Known rows, with every step that occurs
taterug vaba: [ 0.93  2.08 -2.80 -2.78  1.42  2.78 -0.95  0.01 -0.20 -2.26 -5.37  3.67
 -1.89 -0.55 -2.37  3.92  0.12  4.08 -1.89  4.38  2.87 -0.83 -4.05 -2.90
 -1.33 -2.77 -1.83  2.01]
kema zorud: [-0.27  0.03 -2.41 -0.48  0.83  5.94 -1.42  1.41  1.82 -2.34 -0.78  4.34
 -2.19 -2.38 -2.41  4.69 -0.82  1.47 -1.93  2.35  1.38 -3.40 -5.12 -2.75
 -3.32 -0.72 -3.76  3.75]
taterug riba vaba: [-0.21  1.71 -0.50 -4.68  2.62  3.73 -3.02 -0.21 -0.87 -2.61 -6.82  0.48
 -2.20 -1.14 -3.34  0.05  0.46  3.19 -0.64  2.16  2.07 -0.75 -2.60 -0.55
 -1.79  0.97 -3.92  4.35]
kema zorud pumav taterug riba vaba: [-1.83 -0.07 -1.77  0.80  4.37  6.17 -2.68  2.68 -1.53 -0.30  2.26 -2.00
 -1.71 -1.39 -2.74 -1.07 -3.11  2.29 -2.63 -0.38  1.95  0.48 -4.39  0.01
 -0.40  2.15 -2.86  3.27]
zorud pumav taterug riba vaba: [-1.92 -0.36 -1.08 -1.61  6.23  4.05 -2.48  1.42 -2.33 -0.59 -1.72 -1.54
 -2.94 -0.18 -2.91 -1.24 -1.60  3.17 -1.86  0.41  2.85  0.29 -3.30 -0.38
  1.17  1.86 -3.63  2.12]
zorud taterug vaba: [-0.33  0.91 -4.09 -0.12  2.12  2.27 -0.52 -1.63 -1.96 -2.33 -3.78  4.30
 -1.81  1.08 -2.94  2.19  0.01  3.50 -3.29  3.91  1.56 -3.17 -5.26 -3.45
  0.69 -4.82 -1.86  0.87]
riba taterug vaba pumav: [-1.63  3.12 -0.25 -1.38  3.55  4.92 -3.78  0.36 -0.75 -2.29 -3.18  2.86
 -0.37 -0.25 -3.78  3.61 -0.50  3.01 -3.33  2.76  3.49  1.22 -6.11  1.73
 -0.68 -0.61 -3.56 -0.13]
pumav zorud: [ 0.09  0.52 -0.83 -4.26  2.82  4.98 -1.82  2.82  0.27 -2.97 -0.86  4.98
 -1.25  0.44  0.71  2.95  0.13  4.17 -1.43  4.75  1.26 -2.00 -4.40 -2.92
 -1.15 -0.96 -3.60  0.56]
kema zorud pumav taterug vaba riba: [-0.39  0.37 -5.76  3.39  3.94  3.78  1.47  1.38 -1.64 -1.11  2.83 -2.05
 -0.38 -2.24 -1.32  2.68 -2.43  3.85 -4.61  1.54  2.90  2.08 -6.54 -1.73
 -0.59  0.80 -0.34 -1.82]
vaba zorud: [ 1.13 -0.75  0.32 -1.80  3.03  4.97 -0.80  0.02  1.41 -1.97 -4.00  5.69
 -0.71 -2.90 -0.51  4.25 -0.02  2.06 -0.23  2.79  4.38 -2.90 -5.25 -2.88
 -1.01 -0.26 -3.69  0.70]
pumav taterug: [-4.14 -1.35 -1.75 -1.08  3.62  3.23 -2.12 -0.66  0.42 -1.72 -2.84  2.76
 -4.00 -0.81 -2.67  3.27 -0.53  1.98 -1.13  3.17  3.75 -3.94 -3.04 -3.49
  0.54  0.26 -3.19  1.74]
vaba riba taterug pumav zorud: [-0.43  2.49  0.27 -3.19  3.49  4.06 -4.22  1.46 -0.11 -2.70 -0.39 -3.01
 -1.32 -0.03 -2.25  3.67 -0.45  2.62 -2.37  1.72  0.55  1.90 -3.48  0.79
 -0.65  2.25 -1.74 -1.60]
riba vaba: [-0.95  1.21 -1.51 -3.48  4.47  5.41 -2.50  1.74 -1.37 -2.58 -5.35  2.78
 -1.88 -0.95 -4.45  4.31  0.01  2.12 -1.75  2.66  2.67 -0.52 -3.51 -2.90
 -3.04  0.30 -4.03  5.24]
vaba pumav zorud taterug: [-0.55 -0.12 -1.44 -0.72  4.64  6.75 -0.43  0.68 -0.68 -4.19  3.59  6.02
  0.67  2.01  0.95  2.54 -0.47  2.90 -3.50  3.26  2.29 -3.04 -7.77 -1.99
  0.30 -1.05 -3.94 -2.24]
zorud pumav taterug: [-2.11 -2.64 -2.12  0.62  6.24  4.40  0.03  1.25 -0.80 -1.08  0.24  2.28
 -3.89  0.48 -1.95  2.81 -1.48  2.36 -1.87  2.12  3.27 -2.97 -4.28 -2.76
  1.26  0.29 -4.62  0.33]
riba taterug vaba pumav zorud: [-0.53  3.65  0.38 -2.75  3.41  5.74 -5.28  2.88 -1.34 -2.14  0.63  3.18
  1.61  0.70 -0.49  2.33 -1.12  4.06 -3.74  3.56  2.09  2.89 -6.63  1.98
 -0.33 -1.09 -2.58 -2.25]
pumav taterug riba vaba zorud: [-2.65  0.75  0.51 -2.18  3.92  3.95 -4.73 -0.07 -0.81 -0.22 -4.14  0.20
 -0.14 -3.40 -1.45 -1.00 -1.48  2.24 -0.85  0.47  4.85  0.11 -3.66 -0.23
  1.22  2.36 -1.47  1.79]
pumav zorud taterug vaba riba: [ 0.53  2.25 -4.23 -0.70  2.40  1.93  0.46  0.22 -2.76 -4.04 -1.06  1.16
  0.59  1.04  0.56  1.37  0.44  6.14 -3.97  4.28  0.82  0.27 -6.54 -2.73
  0.05 -2.98  0.01 -3.56]
zorud taterug: [-1.80 -1.42 -2.20  0.03  3.34  3.62 -0.39 -1.70 -0.54 -3.56 -3.17  4.44
 -3.57  1.29 -2.97  2.94  0.65  1.94 -2.24  3.51  1.22 -5.71 -4.75 -4.09
  0.24 -2.78 -4.65  1.83]

Rows
[-0.59 -2.72 -0.76  2.04  6.26  5.54 -0.15  1.50  0.11  0.04  0.55  3.41
 -1.52 -1.90  0.44  2.67 -1.90  1.62 -2.01  1.36  4.85 -2.11 -5.91 -2.81
  2.15  0.36 -3.52 -1.74]	vaba zorud pumav taterug
[-0.09  0.90 -5.00  0.75  2.87  0.64  1.85 -2.82 -2.23 -3.84 -4.69  0.45
 -0.96 -0.01 -2.69  2.41  1.08  4.61 -3.55  3.70  1.90 -1.36 -5.89 -3.01
 -0.45 -2.32 -0.89 -1.67]	zorud taterug vaba riba
[-3.53 -0.72 -0.24 -2.46  1.93  1.77 -2.71 -2.49  0.65 -1.68 -3.83 -0.15
 -4.05 -0.76 -2.00 -0.61 -0.06  3.27 -0.43  2.83  2.78 -3.62 -2.22 -0.89
  1.60  1.25 -3.15  1.13]	pumav taterug riba
[ 2.98 -2.37 -0.03  0.42  5.57  6.02  1.13  2.19  0.72 -1.66 -1.13  5.52
 -0.92 -1.60  0.24  3.74 -0.64  1.78 -1.58  2.05  4.02 -1.90 -6.38 -2.53
  0.08 -0.68 -4.63 -0.72]	vaba zorud pumav
[-0.41  1.63 -1.24 -2.75  6.15  7.75 -1.74  1.70 -0.55 -3.20 -2.49  3.40
 -0.20 -1.06 -3.64  5.16  0.01  1.67 -2.56  1.53  5.03 -0.01 -6.24 -1.15
 -3.28  2.49 -4.18  3.25]	riba vaba pumav
[-0.76  2.67  0.97 -4.14  2.68  5.44 -6.27  2.47  0.17 -1.31  0.42  0.90
 -1.87  1.32 -2.74  3.25 -1.61  1.91 -2.05  1.71 -0.13  0.00 -2.69  0.49
  0.49 -0.15 -2.83  0.64]	riba taterug pumav zorud
[ 2.22  2.02 -1.58 -1.45  1.71  3.78 -0.97  0.04  0.35 -1.01 -4.68  5.14
  0.49 -2.67 -0.23  3.58 -0.74  3.22 -1.78  3.73  4.13 -0.14 -5.75 -2.50
 -0.35 -2.44 -0.86  0.01]	taterug vaba zorud
[-0.12 -0.09 -2.85 -1.13  3.07  3.79 -1.26 -1.97  0.64 -1.91 -0.93  2.33
 -3.30  1.88 -4.64  3.80 -0.85 -0.03 -2.38  1.08  0.94 -5.64 -4.07 -3.32
  1.55 -1.52 -2.06  1.67]	zorud taterug pumav
[-1.72 -2.19 -0.77 -0.62  4.68  2.96 -0.57 -0.53 -0.15 -1.11 -1.11  0.03
 -3.95  0.40 -1.38 -1.55 -0.71  3.42 -1.45  1.70  2.55 -3.09 -3.22 -0.82
  2.36  0.62 -4.16 -0.22]	zorud pumav taterug riba
[ 1.82  2.12 -1.15 -5.07  1.85  5.11 -2.84  2.15  1.07 -1.60  1.59  2.60
 -1.36  0.83 -0.90  4.30 -1.12  1.87 -1.92  2.08  1.36 -1.39 -3.28 -1.98
 -0.28 -0.04 -0.90  0.46]	taterug pumav zorud
[-0.22  0.21 -0.09 -2.04  2.97  5.45 -1.19 -0.68 -0.46 -3.80  2.46  3.29
  0.47  1.80  1.56 -1.72  0.54  3.98 -2.37  2.76  2.01 -3.42 -6.77  0.87
  1.42 -0.57 -3.68 -2.89]	vaba pumav zorud taterug riba
[-2.72 -0.18  0.17 -0.74  3.69  2.81 -2.42 -0.58 -0.31 -4.24 -6.39 -1.22
 -3.18 -1.44 -4.41  3.51  1.53  3.17 -1.76  3.25  1.57 -0.70 -3.84 -0.12
 -2.29  1.75 -4.98  0.35]	vaba riba taterug
[-0.41  1.43 -0.86 -3.57  3.19  4.09 -3.64  1.12 -2.89 -3.23 -1.60  1.37
 -0.65  1.63 -0.70 -2.45 -0.19  4.55 -2.70  2.81 -0.32 -0.81 -4.38 -1.08
  0.07 -1.47 -2.90  1.13]	pumav zorud taterug riba vaba
[-1.49  1.29 -1.84  0.05  2.75  2.82 -2.49 -0.39  0.15  0.02 -3.05  3.74
  0.36 -2.93 -0.23  2.67 -1.91  2.86 -2.28  2.81  4.78 -0.21 -4.99 -2.36
  1.94 -1.28  0.35 -0.98]	pumav taterug vaba zorud
[-1.68 -1.05 -3.37  1.90  1.52  5.60 -1.07 -0.01 -0.16 -3.03  0.49  4.38
 -2.08 -0.49 -2.97  3.08 -0.76  1.02 -3.13  2.30  0.34 -5.54 -6.30 -3.07
 -1.14 -2.41 -3.90  2.70]	kema zorud taterug
[-1.07 -0.37 -2.23  0.87 -0.39  4.01 -1.35 -2.08  0.42 -2.92 -0.26  1.62
 -2.40 -0.28 -2.44 -1.04 -0.30  2.19 -2.53  1.94 -0.26 -5.37 -5.02 -1.26
  0.05 -2.02 -3.48  2.20]	kema zorud taterug riba
[ 0.60 -1.15 -0.04 -0.15  1.83  3.21 -1.05 -2.80  0.13 -2.43 -3.65  3.35
 -0.90 -1.10 -0.26 -1.17  0.52  2.45 -0.88  2.00  2.11 -5.34 -5.76 -1.31
  2.36 -1.87 -3.34 -0.69]	vaba zorud taterug riba
[ 1.32  1.65 -2.18 -0.48  4.83  6.04 -3.06  0.24 -1.07 -0.54 -1.43  2.32
  0.25 -0.54 -4.01  3.96 -2.15 -0.97 -2.61 -0.92  2.72 -1.72 -5.59 -2.73
  1.40 -0.14 -0.45  2.20]	riba vaba zorud taterug pumav
[ 1.97  1.19  0.07  1.15  4.95  5.02 -2.93  2.37 -1.52 -0.26 -2.53  3.32
  0.03 -1.20 -1.28  2.27 -1.57  3.29 -3.02  2.14  2.74  1.91 -6.67  0.56
  1.09 -2.41 -3.60 -1.27]	riba taterug vaba zorud pumav
[-1.10  1.22 -1.08 -1.26  4.66  5.31 -1.58 -1.63 -1.84 -3.48 -2.15  1.37
 -0.33  0.98 -3.74 -0.46 -0.02  1.94 -3.11  0.95  3.42 -1.96 -6.17  0.77
 -0.20  1.03 -3.98  1.47]	zorud taterug riba vaba pumav
[ 0.83  3.03  0.69 -5.57  4.37  6.98 -3.36  2.40 -0.92 -2.83  0.51  1.48
  1.38 -0.19  0.33 -0.44 -0.56  4.49 -2.16  1.90  3.61  1.83 -5.58  1.33
 -1.97  2.43 -3.40  0.28]	taterug riba vaba pumav zorud
[-2.95  1.41 -4.21 -0.31  3.18  0.38 -0.12 -2.18 -1.06 -2.02 -4.23 -1.67
 -1.83 -1.78 -2.05  3.13 -0.24  4.71 -2.95  3.12  3.92  0.73 -4.04 -2.48
 -0.10  0.52  0.65 -1.16]	pumav taterug vaba riba
[ 0.37  1.81 -4.78  2.18  1.75  6.41 -0.14 -0.14 -0.70 -2.43  3.03  4.53
  1.20 -0.66 -2.08  3.43 -1.87  2.02 -5.13  1.98  2.70 -2.25 -9.16 -0.86
 -0.72 -2.53 -1.68  0.15]	kema zorud taterug vaba pumav
[-0.64  1.49 -2.16  0.56  3.05  7.56 -2.09 -0.30 -1.52 -2.74  1.91  1.27
  0.73 -0.60 -3.39 -0.36 -1.33  1.01 -3.89 -0.37  2.38 -1.64 -7.40  0.84
 -1.18  0.90 -3.41  2.95]	kema zorud taterug riba vaba pumav
[-2.82  1.33 -3.35 -1.12  2.72  1.80 -2.37 -0.39 -0.45 -0.68 -3.70  2.09
 -2.41 -0.76 -2.33  2.59 -1.38  3.61 -2.30  3.68  3.38 -0.95 -3.39 -2.64
  1.03 -1.67 -0.46  1.04]	pumav taterug vaba
[-0.78 -0.78 -0.93  1.39  8.38  6.65 -2.21  3.38 -1.81  0.14  0.07  2.51
 -0.32 -1.95 -1.18  2.68 -2.75  1.14 -2.36  0.23  5.03  0.98 -6.10 -2.36
  1.13  1.34 -3.01  0.74]	riba vaba zorud pumav taterug
